In the rows, 128 means zero.
Known rows, with every step that occurs:
bekun, boni, fivud: [149 141 107 138 141 165 138  93 122 178 117 127 155  68 146 123 140 131
 134 112 100 106 113 131 113 106 124 134 134 127 123 103 153]
bekun, boni, gutol: [160 136 102 142 141 106 121 111 110 129 130 120 103  58 147 124 123 141
 151 111 113 119 124 144 109 137 123 153 138 130 157 126 110]
nepa, boni, pitut, sonad: [105 147 136 115 111 134 114 174 131 120 145 113 109 163 209 150 108 150
 128 101 130 106 107 119 132 162 131 133 132 127  89 127 116]
nepa, boni, bekun, depoz: [120 146 132 129 127 139 102 145 131  60 137 108 143 184 186 143 120 149
 139 146 131 131 130 138 144 118 128  99 109 130 112 126 133]
bekun, boni, taru, sonad: [153 161 111 136 132 151 153 112  83 164  82 148 138  87 136 115 100 129
 114 142 121 122 134 122 115 146 126 137 137 122 123 117 151]
sonad, dufu, boni, bekun, depoz: [126 125 127 147 150 141 112 102 144  31 128  88  70 189 112 126 170 127
 122 157 131 130 138  99 132 130 142 126 130 144 156 148 183]
sonad, dufu, boni, fivud: [148 140 127 143 161 134 115  68 141 106 129 110  73 118 119  94 194 123
 116 121 116 105 128 111 124 142 147 153 149 141 156 112 202]
depoz, bekun, boni: [138 123 107 118 139 149 137 125 145  87  89 147 152 121 137 134 115 132
 128 115  99 140 133 138 119  74 133 130  94 117 124 118  96]
sonad, taru, boni, gutol, depoz, fivud: [122 114 150 133 114  87 113 119 135 184 172 122 150  46 106 134 113 109
 121 103 169 135 144 185 164 106 128 117 126 144 152 127  54]
sonad, nepa, boni, fivud: [129 154 154 119 132 112 111  99 115 157 142 177 156 119 201 110 156 131
 169 109 119 124 106 146 126 106 128 100 112 121  92  75 135]
dufu, boni, gutol, depoz: [126  92 133 153 126 110  98  97 148  85 174 135  66  90 130 153 169 134
 143 111 162 140 130 150 137 154 132 129 149 133 156 139 134]
taru, boni, bekun: [135 126 132 124 115 156 118 116 111  96 100  80 140 106 124 130 134 138
 136 128 124 144 119 133 125 127 133 148 123 125 141 130 150]
sonad, dufu, boni, taru: [142 154 128 153 135 110 124  81 119  59  90 126  19 146 105 101 183 124
  95 132 135 122 148  99 126 160 151 135 144 137 173 108 212]
bekun, depoz, gutol, boni, fivud: [118 156  89 152 131 121  99 155 174 209 206 123 170 130 110 163 151 122
 162 119 132 124 117  87 139  71  96 115 149 125 137 132 111]
depoz, bekun: [126 108 128 111 132  98 129 147 175  62 106 140 135 183 123 133 150 134
 131 119 103 129 141 142 131  78 137 131 102 116 127 120 124]
bekun, boni, pitut, sonad: [111 132 110 126 116 167 144 155 124 168 123 105 118 121 162 159 104 139
 127 103 115 105 102 100 110 140 123 143 142 128  98 142 122]
gutol, depoz, bekun, boni, pitut: [105 105 116 119 100 177 141 134 175  92 111 146 151 142 170 167 128 125
 137 105 161 110 125 120 155  86 136  79 110 122 127 127 100]
gutol, boni, bekun, depoz: [126 128 109 135 114 136 117 144 145  85 173 119 148 213 123 167 142 134
 148 144 138 138 121  98 134 103 105 126 122 122 129 154 132]
dufu, sonad, pitut, boni: [124 104 104 112 138 152 113 129 122  88  99 159 190 120 106 126 108 122
 128 133  93 159 129 135 110 181 102 141 102 123  99 135 129]
nepa, boni, pitut, sonad, taru: [ 98 145 154 121 112 125 144 164 118 132 154 109 105 167 187 124  92 136
  88 123 125 101 121 127 143 164 137 118 125 139  95 131  89]
sonad, taru, boni: [127 110 118 128 111 108 150 122 100 126 130 135 128  65  78 101  89 122
 109 139 101 148 126 149 133 135 140 148 103 130 152 138 103]
sonad, taru, boni, pitut: [114 119 123 131  88 134 146 130 114 133 123 108 128  82 105 110  91 114
 119 140 119 113 116 120 142 153 145 134 112 132 162 147 108]
pitut, boni, fivud: [149 144 112 122 130 141 103  97 144 134 126 133 176 152 142 140 157 134
 128 108  96 115 130 128 134 110 116 151 130 122 120  83 156]
depoz, gutol, boni, taru, sonad, pitut: [135 153 125 144 123 157 126 151 110 207 148 136 153 149  90 132 128 113
 116 130 157 135 127  77 118 171  90 103 158 116 142 127 114]
taru, sonad: [141 116 124 113 128  95 135 149 127 137 133 147 141 119 118 107 118 138
 140 139 103 122 125 141 115 148 126 184 134 115 120 139 144]
taru, sonad, pitut: [138  82 133 115 135 148 142 150 119 148 134 147 165 155  88 109 113 127
 128 141 108 119 117 130 108 188 112 133 130 117 117 143 137]
dufu, sonad, taru, boni, bekun: [111 132 144 120 134 141 153 111  91 107  86  81 156  43 116  88  96 116
 108 167 115 160 136 151 125 140 139 148 108 144 117 161 127]
nepa, sonad, dufu, boni: [156 122 123 116 155 111 130 111 138 105 105 120  34 136 114  94 142 130
 106 136 124 119 127 121  93 141 161 190 140 127 140 137 175]
pitut, sonad, nepa, boni, bekun: [105 145 187 107 133 127 120 139 102 115 135 127 122 195 216 145 147 147
 140 110 139 151 110 136 115 112 121 104 120 126  53 100 114]

Rows:
[124 122 105 125  86 141 116 138 127 123 113 110 132  80 125 137 108 128
 159 117 122 118 103 112 135 153 139 148 121 121 156 143 139] -> taru, boni, pitut
[100 122  98 146 125  80 108 186 179 153 160 120 121 123  91 151 134 134
 156 133 115 134 132 114 128  83 114 122 134 125 143 139 125] -> bekun, depoz, gutol
[127 164 131 140 114 131 100 146 150 138 157  78 113 138 142 148 177 133
 135 114 150 144 120  92 120  99 102 156 153 117 150 122 122] -> depoz, gutol, boni, bekun
[ 97 136 131 150 122 142 128 152 133 156 139  59 150 103  84 131 101 116
 117 163 131 152 140 119 147  82 125  95 124 143 157 149  87] -> sonad, taru, boni, bekun, depoz, gutol
[126 133 111 119 116 172 134 131 156  93  84 120 150 135 166 144 114 123
 137 119 117 106 123 110 130  92 140 115 103 119 133 126 105] -> depoz, bekun, boni, pitut
[135 161 160 107 143 123 118 102  96 190 144 186 193 108 205  96 125 127
 172 128 117 123 106 148 126 128 127 121 122 119  75  89 121] -> taru, sonad, nepa, boni, fivud
[134 167 113 144 125 121 103 133 161 210 183 112 145  97 127 140 175 125
 145  98 134 121 113  95 124  91 102 148 161 119 144 109 125] -> depoz, gutol, boni, fivud
[117 126 125 133 117 164 151 114 148  92  89 166 131 159 145 162 144 127
 104 110 168 132 153 134 154  68 134  50 111 125 125  99 127] -> gutol, depoz, bekun, boni, taru
[143 155 106 147 118 142 144 107 101 132  79 142  99  99 132 130 131 132
 110 123 123 122 135 120 115 123 128 115 128 124 139 102 166] -> bekun, boni, taru
[127 119 128 112 148  63 145 164 141 111 144 115  55 194 107 116 161 148
 109 100 113 110 129 117 119 132 130 167 153 137 122 130 160] -> pitut, sonad, dufu
[128 133 131 122 130 172 159 120 129 120  90 174 172 146 147 149 113 123
 107 128 167 132 153 136 153  90 131  74 120 123 108 113 111] -> gutol, depoz, bekun, boni, taru, sonad
[140 146 135 146 132 148 125  93 103 121  95 142  98 111 118 121 134 122
 108 155 125 139 138 119 116 171 138 151 139 123 127 129 179] -> dufu, boni, taru, sonad
[141 113 143 129 131 155 151 134 104 154 100 140 147 187  90 112 130 122
 106 146 132 108 135 115 118 186 116  90 141 123 124 123 171] -> boni, taru, sonad, pitut
[123  91 144 139 141 123  99 102 177  44 149 136  95 144 138 164 169 128
 138 110 160 143 146 157 150 108 141  99 126 132 147 135 100] -> dufu, boni, gutol, depoz, bekun
[111 111 129 137 119 149 148 129 112 104 134  88 158 143  89 128  91 120
 112 170 120 143 136 132 149 108 134  97 102 144 142 157 108] -> sonad, taru, boni, bekun, depoz
[150 205 115 137 132  76 124 144 118 168 143 128  84 143 109  99 154 121
 117 126 163 122 143  75 134 140 114 159 177 126 174 115 141] -> depoz, gutol, boni, taru, sonad, dufu
[109 103 143 121 104  91 106 149 186 156 156 153 139 121 123 158 164 126
 132  90 161 128 136 164 144  85 118 134 124 118 112 109 132] -> gutol, depoz, fivud
[151  76 132 106 133 146 114 135 144 147 149 143 146 205 129 160 120 135
 122 106 169 113 132 153 127 153 110  96 148 126 121 120  95] -> nepa, sonad, pitut, boni, gutol, depoz
[135 156 135 129 127 135 158  98  69 185  85 193 148  93 144 113 112 115
 150 141 126 141 122 118 106 122 122 113 124 117 101 101 137] -> bekun, boni, taru, sonad, nepa
[156 116 126 112 150 199 119 102 117 178 130 142 239 177 118 124 121 121
 118 128  98 112 123 124 126 169  99 123 135 123 104 102 131] -> taru, sonad, pitut, boni, fivud
[ 97 131 116 122 107 129 150 132 106 130 100 110 150  17 115  94  71 106
 130 157 113 131 120 129 134 166 144 149 106 139 130 175 115] -> dufu, sonad, taru, boni, pitut
[137 103 143 109 130  89 174 148 138 163 123 124  93 154 104  91 105 127
  88 152 113 104 135 150 106 107 147 159 127 124 114 136 128] -> nepa, sonad, taru
[128 115 137 132 143  90 145 140  93 165 165  89 110  99  99 126  85 132
 106 118 115 135 130 151 130 144 130 141 140 150 132 153  62] -> pitut, sonad, taru, boni, gutol
[131 142 150 103 125  90 119 132  89 137 137 206 162 108 190  99 102 133
 172 134 117 153 107 151 118 146 126 146 104 110  85 109  97] -> taru, sonad, nepa, boni
[139 154 119 132 133 156 146 110 131  90  55 140 132 146 139 141 132 126
 104 123 123 128 152 123 129  76 137  87 104 123 130  99 131] -> depoz, bekun, boni, taru
[120 114 111 132 119 154 114 138 125  96 126  92 162 137 106 156 111 135
 152 148 122 148 123 126 139 106 128 112 111 132 134 153 136] -> taru, boni, bekun, depoz
[125  92 135 137 112  88 138 116 112 132 177 131 110  66  98 123 112 125
 125 121 160 134 136 167 163 138 135 105 133 144 172 142  76] -> sonad, taru, boni, gutol, depoz
[112 121 113 129 124  87 101 165 180 156 150 140 167 148 102 157 127 120
 150 123 113 127 136 147 131  73 115 136 105 123 112 133 122] -> bekun, depoz, fivud
[134 107 142 133 157  92 104  94 176  17 148 129  53 170 130 129 189 127
 125 108 171 127 156 139 159 117 152 106 139 144 177 129 119] -> sonad, dufu, boni, gutol, depoz, bekun
[125 110 147 108 124  76 142 136 115 157 134 191 150 128 126 105 131 125
 173 138 108 140 110 137 108 124 121 157 122 109  98 124 130] -> taru, sonad, nepa
[108 122 137 140 165 146 123 131 142  67 143  68  68 230 116 151 159 136
 103 143 131 134 135  93 126 130 134 126 146 152 112 158 168] -> pitut, sonad, dufu, boni, bekun, depoz
[128 117 129 107 102 143 163 143 117 184 105  98 121 102 114 105  62 114
 108 148 130  99 115 126 123 135 159 148 122 128 134 154 106] -> nepa, sonad, taru, boni, pitut
[140 149 136 128 124 107 143 133 113 143 100 139 122 149 119 113 134 132
 118 146 126 110 143 125 126 148 129 142 146 121 126 118 177] -> boni, taru, sonad
[ 92 146 139 151 170 142 104 153 161 119 148  39  57 190 113 156 170 132
 107 135 143 142 138  78 123 106 125 122 166 154 126 151 147] -> pitut, sonad, dufu, boni, bekun, depoz, gutol
[146 155 156 111 142  63 101 124  84 138 155 180 144  97 208  98 107 137
 186 128 128 135 116 164 122 159 124 138 126 122 112 111  76] -> taru, sonad, nepa, boni, gutol
[134  95 115 133 110  94 107 127 127 120 168 132 114  60 114 151 128 139
 165  99 164 140 124 162 152 141 129 121 140 134 164 140 103] -> taru, boni, gutol, depoz
[143  73 134 104 137 145 150 159 142 165 115 130 124 183  95 117 118 132
 116 130 122 106 115 135  88 146 128 124 130 116 105 138 147] -> nepa, sonad, pitut
[111 118 112 121 129 103 154 126  94 127 108 135 153   4  88  84  70 114
 118 157  95 166 129 159 123 150 139 164  97 138 121 167 106] -> dufu, sonad, taru, boni
[139 112 143 147 138 198 133  93  93 128  98 141 126 145  88 120 125 112
  98 156 131 135 132 109 108 211 125 101 135 125 127 135 171] -> dufu, boni, taru, sonad, pitut
